Each row comes from the steps of one path. Every step used is in the known rows, and no mark comes twice. Write the path behind each row, first mark first.
(in the rows, 128 means zero)
Known rows
W-D-Y: [139 116 132 160 127 148 146  76  77  91 162 156 164 140 126  67 107 145
 134 178 128 158 106 105]
D-G-B: [156 117 127 187 126 162 134 124  85 103 139 142 157 150  95 100 116 137
 131 175 104 108  89 141]
D-W-E-G: [170 129 145 154 148 132 162 101 103  91 151 192 142 110 126 108  89 162
 112 176  86 127 105 124]
E-P: [128 124 149 183 152 154 136 107  98  78 144 167 177 114 146  90 101 106
 119 160  99 121  91 131]
P-E-Y: [139 120 142 157 124 154 159 115 112  97 146 170 208 147 142  80 105 139
 136 180 121 175 107 135]
G-B-W-D-P-E-Y: [142 110 138 152 124 139 166 126 111 113 183 113 202 143 105  84 114 182
 118 150 181 153 101 117]
P-E-G-B-W-D: [159  78 127 147 107 139 155 126  90  90 171 124 177 133 109 115 108 206
 146 160 139 128 119 119]
G-B-W: [138 109 126 188 114 143 137 121 111  77 150 133 152 161 124 115 145 144
 128 139 115 105  91 122]
P-E-Y-B-W: [142  83 131 141 127 143 168 124 113  96 172 158 203 137 132  79 120 177
 109 147 132 176  96 112]
E-G-B: [162 113 129 191 127 154 147 113 103  77 114 137 148 140 118  93 119 152
 136 161  90 113  84 123]
B-P-E: [110  99 127 146 117 172 149 130 102 110 166 177 192 150 133 101  68 145
 133 172 103 145 122 149]
G-B-W-D-P: [129 111 135 175 130 136 158 118 108 101 177 105 150 141  99  96 120 158
 119 131 150 109  99 119]
G-B: [148 130 134 202 120 164 138 125 109  86 125 140 140 145 116  90 127 120
 149 152  92 125  88 139]
P-E-G-B: [168 113 127 163 119 161 160 131 102  97 126 140 166 139 123 101 100 176
 154 165 107 136 104 139]
W-E-G-B-P: [162 125 121 184 133 175 129 122  86  74 138 162 152 123 104 103  90 150
 102 152  95 125  92 152]
E-G: [144 102 129 170 136 145 151 100 103  73 125 159 167 140 138  95  96 145
 128 170  83 118  98 117]
W-D: [127 100 145 182 120 157 146 105 101  87 161 159 157 124 113  83 100 131
 148 168 106 143 112 128]
P-E-G-B-W-D-Y: [173  87 116 130 108 130 155 102  70  97 175 119 183 145 122  98 113 222
 128 168 161 151 111  99]
D-Y-E-G-B: [163 117 121 155 113 156 147 110  80  95 138 147 160 142 145  75 138 179
 108 184 111 132  84 104]
B-G: [114 111 153 169 127 162 155 105  84  79 150 168 168 177 125 109 112 123
 121 146 108 111 102 119]
B-W-D-P-E-Y: [121  98 139 133 133 126 175 110 108 112 194 133 222 145 128  84  95 177
 107 162 174 158 115 116]

Which path is each row?
[134 120 150 146 142 151 181 111 113 116 170 146 211 129 115  62  76 156
 124 174 156 180 110 130] => W-D-P-E-Y
[143  86 124 165 101 143 145 133 102  85 164 139 165 139 138 109 147 183
 107 155 107  96  99 113] => Y-E-G-B-W
[147  92 118 150 108 164 136 107  64  99 177 151 175 121 114  68 109 193
  98 193 127 131 101 108] => W-D-Y-E-G-B-P
[147 105 139 181 146 156 158 111 115  78 138 164 175 120 120  50 123 138
 112 157  98 170  71 111] => E-Y-B
[122 109 128 147 122 162 146 120 110  96 160 181 223 147 135  80  84 144
 119 184 115 166 105 137] => B-P-E-Y
[143 125 129 169 113 169 137 134 106  97 148 159 201 148 115  83 103 146
 126 177 124 166  95 141] => G-B-P-E-Y
[158  90 119 148 112 135 157 133 104  91 152 130 179 155 133 122 117 193
 137 149 121 121 108 123] => P-E-G-B-W
[157 100 137 186 122 163 133 116  73 103 164 134 156 126  72  94 107 154
 141 179 117 118 106 135] => W-D-G-B
[163 109 136 149 132 158 182 128 101 118 151 116 170 124  94  85  75 195
 143 159 143 140 110 133] => W-D-P-E-G-B
[137  94 128 151  93 149 140 112  77 104 199 135 160 137 125  84 155 184
 111 171 151 136 105 104] => G-B-W-D-Y-E
[147 101 148 167 156 156 141 119  87  80 183 169 159  88 129  99 114 140
  77 117 111 145  89 135] => Y-B-W-E-P
[136  96 165 129 144 168 201 119  80 116 183 150 204 134  86  59  82 182
 101 142 172 174  99 111] => W-D-P-E-Y-B-G
[127 122 123 196 122 172 125 124 104  85 143 150 153 142 111  93 109 123
 127 159  94 118  86 140] => G-B-P
[140 104 153 168 146 162 165 105  90  69 147 168 184 151 111  71 125 140
  98 141 117 146  73 100] => E-Y-B-G
[153 141 155 168 138 144 156 108 111 104 165 197 134 113 124 104  99 138
 123 168  91 139 109 136] => D-W-E
[144 107 115 184 129 161 132 115 100  75 130 146 163 138 111  96  95 151
 116 162  87 105  87 128] => E-G-B-P
[151  99 130 154 115 165 131 126  71 114 185 151 220 130  71  86  82 178
 121 202 148 152 104 140] => W-D-G-B-P-E-Y
[185 134 134 192 134 167 143 119  97  72 126 152 136 122 108 102 113 142
 120 149  96 132  93 152] => W-E-G-B
[126  82 125 143 127 187 161 137 101 112 164 174 175 130 116  77  68 166
 123 154  99 169 115 141] => Y-B-P-E
[135  93 136 157 119 159 155 120 102  94 150 174 172 131 152  87 107 161
 111 183  86 120 109 125] => Y-E-G
[156 134 150 192 141 155 123 122  88  77 169 151 157 109 125 124 133 123
  95 128 125 116  89 149] => G-B-W-E-P
[156 127 147 161 156 154 152 112 108  97 175 208 165  88  98  64  95 156
  76 170  98 170  85 115] => D-W-E-Y-B-P
[152  96 117 181 124 128 142 114 103  67 134 125 160 151 129 114 131 169
 118 143 105  92  87 111] => E-G-B-W
